Each row comes from the steps of one walk. Every step used is in the known rows, and no mark comes twice. Write the walk behind each row, first mark first.
In the rows, 128 means zero.
Known rows:
nasit, zavug: [ 86 129 160 130  64 132 148 122 118 105 114 161  98 104 104 120 132 128
 101 121 136 180 100 131 131 140 131 135 114 169 143 150 167 140 136 153
 109 122]
duvara, raro: [125 101 170 143 123  99 124 123 144 110 115 169  96 114 152 140 137 155
 114 120 150 157 110 114 183 110  97 121 131 147 127 143 133 166 115 146
 139 133]
gopi, lomu, tutare, raro, duvara: [115 132 177  87  84 141  89 117 132 120 113 160 125 175 147  57 146 119
 119 144 157  69  97 164 102 116 125 118  59 139 186 179 127  95  98 142
 133  78]
nasit, zavug, duvara, raro, tutare, lomu: [123  84 139 143 160 136 124  99 153 104 109 136 107  79 144 152 144 141
 101 177 204 137 156 107 153 147 123 143  73 150 102 156 173 159 148 205
 170 185]
tutare, raro, duvara, zavug: [134 151 124 124 101  74 102 119 162 126 114 143 122 154 146  63 169  95
 124 117 184  93 134 159 165 143 125 135  91 162 140 157  99 108 141 115
 129 120]
nasit, zavug, duvara, raro, gopi: [145 124 160 134 120 127 118 103 147 102 121 172 101 105 163 130 164 170
 130  89 186 147 150 101 175  93 122 145 102 125 113 116 153 130 156 204
 114 176]
tutare, lomu, gopi: [ 93  96 132 155 106 119 138 141 161 133 109 139 130  76 158  91  98 124
 118 166 154 122  93 134 104 155 106  97 113 130 131 175 119 138  68 135
 151 147]
raro, tutare: [100  85 171 127  96 155 136 137 134  97 115 129  72 131 144 148 124 112
 105 136 127 165 121 145 154 139  89 101 121 130 171 172 155 166 143 146
 201 119]
lomu, gopi: [111 118 149 160  95 120 146 139 152 140 120 155 125 115 147 102 115 144
 127 123 133 143 104 131 123 134  98  91 142 129 145 159 131 135  98 138
 143 132]
gopi, raro, tutare, lomu: [ 90  69 168 114  91 171 101 133 155 106 113 118  67 105 151 122  94  94
 103 162 132 109 117 163 128 139  89  80  75 115 160 167 180 129 119 112
 213 132]
mupa, zavug, nasit: [ 95 158 147 140  78 144 130 149 138 177 119 105 121 131 108 121  87 113
 136 125 143 143  96 110 155 147 128 111 117 125 169 151 147 127 114 143
 120  85]
rizigod, zavug, duvara, raro, gopi: [174 133 189 122 145  98  79 118 146 105 114 161  98 126 189 126 124 176
 141 106 154 147 126  86 210  71  93 106 105  74  92 124 135 114 149 182
 165 148]
gopi, raro: [109 110 181 133  69 141 109 131 134 134 131 153  79 132 139 111 108 127
 106 110 106 123  89 140 140 101  88  88 116 121 155 142 176 113 117 108
 142 115]
fupura, rizigod, zavug, duvara, raro, tutare: [182 108 163 137 201 122 123  91 134  99 120 108 112 149 151 171 110 147
 108 132 184 181 155 103 207 109  86  87 129  86 101 146 150 187 184 193
 238 154]
lomu, gopi, raro, duvara, zavug, nasit: [195 171 107 144  79 123 123 130 178 190 112 126 167 128 148  69 128 123
 147 115 146  59 157 119 123  96 138  70 107 132 137 114 137  65 100 162
  97 108]
tutare, lomu: [ 79  86 150 136  98 118 123 143 140 112 106 129  97  80 146 109  99 105
  91 162 140 133  77 129 133 145 109 123  99 142 135 176 127 150  96 133
 151 129]
nasit, lomu, gopi, raro: [ 94 147 150 137  72 159 124 139 165 165  99 186 120 148 144 123 101 142
 123 115 103  89 113 146  81 112  92  61 122 103 154 123 170 103 104 151
 127 119]
tutare, raro, duvara, zavug, rizigod, fupura: [188 170 111 120 110  93 125  93 161 163 151 126 153 168 131  48 139  71
  84 116 179 116 111 133 165 103 157 137  78 176  82 163 103 114 127 136
 165 112]
nasit, lomu, tutare, raro, gopi: [ 89 114 179  95  70 161 104 149 126  78  77 183  86 177 172 102 143 108
 127 107 152 106 116 159 105 152 105  77  60 113 193 156 121 122 137 136
 177 102]
rizigod, zavug, duvara, raro, tutare: [168 111 185 140 179 110  91 111 136 114 124 141  91 145 159 162 124 166
 121 150 157 162 140  89 206 106  86  93 114  99 106 152 165 142 165 190
 207 143]
lomu, gopi, raro, duvara, zavug, rizigod: [203 186 112 113  95 131 108 115 193 181 137 151 141 144 153  61 139 124
  99 127 138  91 167 145 112  58 138  89 121 143 114 110 127 104 108 157
 124 132]
zavug, mupa: [ 98  99 144 137 104 122 119 126 147 111 142 152 126  89 154 121 117 124
 111 113 118 148  81 156 153  88  97 119 105 118 166 134 124 155 121 157
 157 145]
duvara, raro, gopi, lomu: [112 123 194  76  87 143 111 140 172  89 101 178  97 114 179 122 133 165
 155  77 139 119 120 149 153  60 112 142  98 115 155 137 113 123 105 171
 149 120]
gopi, raro, tutare: [109  90 181 119  77 177 111 130 144 111 130 134  63 147 145 139 114 113
 110 125 112 131 129 159 145 115  79  68 107 115 175 155 193 124 140 117
 204 118]
duvara, zavug, nasit, lomu: [122 162 114 142  81 134 164 174 152 149  64 149 132 114 126 155 113 104
 114 114 133 117 122 101 117 137 151 103  96 151 149 136 108 138 134 194
 110  86]
raro, gopi, lomu: [ 88 129 193  81  45 165 120 158 157  98 107 164  87 113 166 107 113 136
 142  79 112 118  96 163 119  76 118 138  96 110 176 155 123 108 109 157
 153 101]
gopi, raro, duvara, zavug: [157 150 150 105  82 108  94 127 172 144 118 151 112 151 142  92 162 119
 105 119 128  87 140 158 156  84 113 105 102 138 144 126 130  92 131 131
 117 122]
zavug, nasit, lomu, tutare, raro, duvara: [137 147 119 130  87 148 105 113 114 139  76 135 140 167 144  88 124  95
 117 149 167  68 116 104 105 155 138  85  61 124 178 153 151 110 124 194
 114  63]
fupura, rizigod, zavug: [125 131 168 111 116 112 145 110 114  92 113 118 112 132 116 124  79 114
 101 116 135 198  91 131 164 119 104  86 147 108 122 153 136 169 150 133
 188 104]
mupa, zavug, rizigod: [105 170 154 112  93 152 116 131 151 162 149 130  99 149 111 114  99 115
  90 140 134 171  99 135 136 108 132 128 133 139 150 146 135 160 119 138
 142 108]
lomu, gopi, raro, duvara, zavug: [168 157 135 121  93 107 108 126 193 168 117 157 143 147 151  74 155 133
 130 123 139  78 159 159 127  91 109  81 117 129 139 123 125  81 105 130
 118 137]
raro, tutare, lomu, gopi: [ 93  71 137 133 120 153 139 145 167 111 104 120 114  87 158 116 101 110
 123 179 161 128 133 149 108 171  96  78 102 127 151 185 135 152  91 145
 211 149]
nasit, lomu, tutare, raro, duvara: [107 135 149 110  98 136  95 108 125 117  84 167 123 189 148  89 162 107
 101 157 158  77 118 147 107 150 116  96  72 126 173 160 135 122 128 162
 132  88]
gopi, lomu: [ 84 130 181 113  72 145 134 148 150 129 116 161 104 117 132 117 104 133
 115 110 111 123  67 147 111  94 118 142 104 138 162 172 131 126 100 156
 131  93]
rizigod, zavug, nasit: [144 147 157 141  80 118 125 140 101 134 103 121 113 108 127 118  63 124
 126 125 120 169  73  72 161 118 132  81 115 117 124 149 165 108 122 157
 142  66]
nasit, lomu, tutare, raro: [ 83 115 167 127  93 143 122 144 113 105  81 183 101 181 137 113 134 104
 103 139 150 109  90 144  95 173 111  76  69 140 179 168 132 140 127 134
 157  90]
fupura, rizigod, zavug, mupa: [124 121 150 107 134 114 131 102 130  88 135 124 145 103 133 121  79 116
 111 108 127 187  84 158 161  84 101  93 124  90 137 127 115 177 148 153
 210 133]

Write each row's walk:
[109  91 177 137  99 126 116 133 105  99 118 157  89 167 143  79 135 108
 108 136 160 131  86 145 130 166  97  81  81 151 172 180 131 138 117  95
 165 101] => lomu, tutare, raro
[137  99 221  65  99 161 114 155 152  72  89 197 107 136 179 121 157 161
 144 108 138 120 128 147 131  69 111 107  76 120 179 146 103 130  98 171
 165 104] => duvara, raro, gopi, lomu, tutare
[ 94 121 155 122  87 196 130 137 175 141  99 167 100 158 148 151 110 132
 126 128 108  97 151 165  87 127  82  45 113  98 177 137 186 112 126 162
 192 124] => nasit, lomu, gopi, raro, tutare
[147 177 113 148  69 156 151 170 180 190  78 163 155 132 132 122 102 117
 145  99 124  73 139 114  83 119 139  51  97 128 146 112 134  82 108 167
 117 101] => duvara, zavug, nasit, lomu, gopi, raro
[ 75 131 178  88  45 149 101 141 159  99 117 160  84 141 169  70 109 116
 162  62 156  95  90 180 123 110 116 139  70 121 176 169 124  86 116 116
 169 103] => tutare, raro, gopi, lomu
[156  85 161 164 174 131 113 113 154 121 130 137  90 131 171 170 147 154
 111 140 172 139 149 101 196 111  82 114 114 116 127 155 156 166 158 191
 184 167] => zavug, duvara, raro, tutare
[123 119 129 128  91 127  89 101 182 159 120 130 140 101 164  57 110 125
 120 171 146  57 121 154 105 114 100  87 100 107 129 140 159  83  71 139
 129 145] => tutare, lomu, gopi, raro, duvara
[183 171 112 107 107 112 117 118 169 142 120 134 124 127 144  97 150 106
  72 142 143 137 145 130 143  73 152 141 117 167 120 137  98 154 137 184
 121 116] => raro, duvara, zavug, rizigod
[ 84 119 138 121  87 135 136 109 133 101 136 167 129  74 116 119 130 126
 110 109 132 168  91 157 132 104 127 139  90 151 160 121 150 147 137 172
 127 146] => nasit, zavug, mupa
[157 138 160 154 149 112 134 100 116 126 138 109 121 136 134 128  84 126
  91 119 151 172  87 102 164 110 103  96 138  86 100 152 142 162 165 171
 176 130] => fupura, rizigod, zavug, duvara
[151 140 122 152  84 115 162 167 142 142  97 127 127 100 132 120 118  99
 122 108 143 139 112  98 153 130 146 103 102 160 143 148 104 133 128 153
 123  95] => duvara, zavug, nasit
[149 145 140 118 103  89 123 135 166 129 102 141 121 129 142 104 171 114
 101 134 144 121 138 146 162 110 126 134 112 152 142 146  95 135 132 157
 109 120] => raro, duvara, zavug
[ 90 195 132 134  62 184 121 153 170 221  98 144 149 159 110 121  73 131
 159 117 128  74 120 126  86 134 123  55 111  92 177 115 173  80  95 156
 109  90] => mupa, zavug, nasit, lomu, gopi, raro
[124 140 164 159 164 103  98 119 170 176 143 143 118 156 136 147 147 168
 125 134 178 129 116 109 194 116 101 135 122 116 128 139 129 147 135 163
 123 158] => mupa, zavug, duvara, raro
[142 148 168  79  98 117 108 143 159 121 100 168 136 181 140  60 176 103
 124 138 167  61 123 179 104 120 143 115  43 164 176 171  82  95 112 135
 133  83] => gopi, lomu, tutare, raro, duvara, zavug
[157 155 207  92 130 119  76 131 161 115 111 173 109 131 184 122 115 189
 154  94 145 116 110 101 170  40 116 131  88  78 110 134 126  87 132 201
 158 125] => rizigod, zavug, duvara, raro, gopi, lomu
[121 102 166 132  84 174 123 130 164 134 134 141  93 145 152 115 110 133
 133 122 123 117 145 163 118 123  75  45 120 107 169 146 187 110 117 120
 203 136] => lomu, gopi, raro, tutare
[171 161 121 112  99 142 142 155 144 141  52 146 160 148 133 128 163 100
 100 164 137  88 151  98 104 121 156  82  72 143 172 137  99 131 129 228
  96  67] => raro, duvara, zavug, nasit, lomu, tutare
[153 109 156 185 160  99 113 110 150 144 135 159 106 121 168 145 144 165
 107 123 168 130 107  81 188 100  99 131 123 124 105 143 136 156 132 181
 127 162] => zavug, duvara, raro
[151 139 118 119 103 107 102 135 206 162 104 138 153 107 157  60 137 114
 120 163 158  54 154 166 105 114 121  88  89 134 118 136 111  82  79 130
 125 150] => tutare, lomu, gopi, raro, duvara, zavug
[117  88 187 104  73 144 104 142 116  68 110 161  79 161 180  69 143 104
 137 108 165 128 109 156 136 147  96  76  71 122 185 168 120 121 124  99
 187 112] => lomu, tutare, raro, gopi
[ 92 111 193 107  78 148 117 148 125 111 112 172 107 171 138  74 121 113
 126 125 149 102  70 164  94 137 121 104  55 148 185 190 120 111 101 110
 160  77] => gopi, lomu, tutare, raro
[139 181 111 141 108 153 177 125 128 147  71 121 179 124 119 131  43 121
 139 112 140 149 116  90 103 138 135  47 139  89 121 129 141 146 124 208
 163  81] => fupura, rizigod, zavug, nasit, lomu, gopi
[122 119 132 129 117  97 135 154 169 111 126 161 134  93 146 121 148 109
 112 105 130 143 108 171 149  92 111 116  89 146 162 130  79 155 135 147
 156 152] => duvara, zavug, mupa
[108  99 154 135 187 135  89 130 186 148 125 108 105 129 150 154 132 134
 122 188 204 114 148 131 178 150  98 129  82 107 139 164 134 159 133 167
 194 179] => mupa, zavug, duvara, raro, tutare, lomu
[138 185 143 134  64 156 117 140 136 179  82 158 142 135 128 112  48 143
 152 115 102  98 105  91  94 112 124  23 106  85 126 113 192  64 102 173
 134  71] => rizigod, zavug, nasit, lomu, gopi, raro
[139 149 148 129  73 151 174  99 113 140 152 151 128 115  86 100  97 104
  66 119 133 199  76 103 129 105 161 133 104 183  88 153 168 144 123 167
 149 111] => nasit, zavug, rizigod, fupura
[135  65 145 160 184 129 108 118 167 118 117 121  99  94 176 158 129 134
 104 178 192 115 141 104 173 136  96 124  83 122 109 171 141 169 129 191
 195 180] => zavug, duvara, raro, tutare, lomu
[207 175 136 104  89 128 119 101 168 182 154 138 142 163 129  77 129  90
  70 124 120 113 119 130 152  45 143 110  87 149  88 130 137  97 120 144
 155 114] => gopi, raro, duvara, zavug, rizigod, fupura
[125  80 172 125 137 136 128 124 149  86 110 149  80 124 157 165 148 144
 115 132 155 162 151 133 192 122  87 106 121 144 150 152 150 177 139 154
 200 139] => duvara, raro, tutare
[148 186  96 126  89 124 138 142 163 159  61 133 155 126 133 132 143 104
 111 127 143  85 146 104 129 112 158 127  94 139 146 130 110 124 137 227
  84  85] => raro, duvara, zavug, nasit, lomu
[134 146 125 136  91 138 147 172 127 134  62 159 137 166 130 111 132  80
 122 125 172  96 118 111  96 175 154  69  48 168 173 158 100 121 131 151
 138  70] => duvara, zavug, nasit, lomu, tutare, raro
[137 150 174 116  86 158 129 159  88 124  55 157 129 146 121 143  80 123
 109 162 107 147  87  68 105 129 135  44  85 109 155 144 154 125 120 198
 144  42] => rizigod, zavug, nasit, lomu, tutare
[ 98  99 146 142  86 140 113 139 169 152 121 148 117  92 157  77  85 126
 122 148 137  88  97 147  98 136  97  70 100 118 132 151 152  97  66 106
 154 144] => tutare, lomu, gopi, raro
[149  74 126 174 195 132 122 119 187 137 115 124 127  93 186 133 127 151
 129 179 199 105 158 106 150 143  88  96  99 115 108 164 133 156 108 192
 198 191] => zavug, duvara, raro, tutare, lomu, gopi
[116 128 148 173 105 128 136 108 129 138 135 151 106 109 120 121 136 136
  91 121 153 156  98  99 134 126 130 143 110 146 118 150 172 134 155 188
  97 148] => nasit, zavug, duvara
[175 162 109 133  86 105 133 134 153 155  94 113 148 110 140 103 141 103
 120 128 155 109 140 103 163 111 150 125 104 153 140 141 111 121 129 190
  93  92] => raro, duvara, zavug, nasit
[193 154 130 101 117 113 107 116 140 128 125 144 124 178 145  54 169  83
  81 153 182 113 145 144 123 114 152 103  73 182 139 150  89 140 134 143
 149 105] => lomu, tutare, raro, duvara, zavug, rizigod
[143 141 178 160 131  97 100 127 119 143 131 142 100 135 142 124  96 145
 103 140 125 152  72  82 165 109 104 102 117  93 101 159 152 113 146 167
 146 120] => rizigod, zavug, duvara
[153 145 141 134 100 130 158 117  93 119 102  88 135 110 113 121  46 105
 118 109 145 184  89  89 163 124 131  78 135 110 120 144 150 154 139 166
 174  74] => fupura, rizigod, zavug, nasit
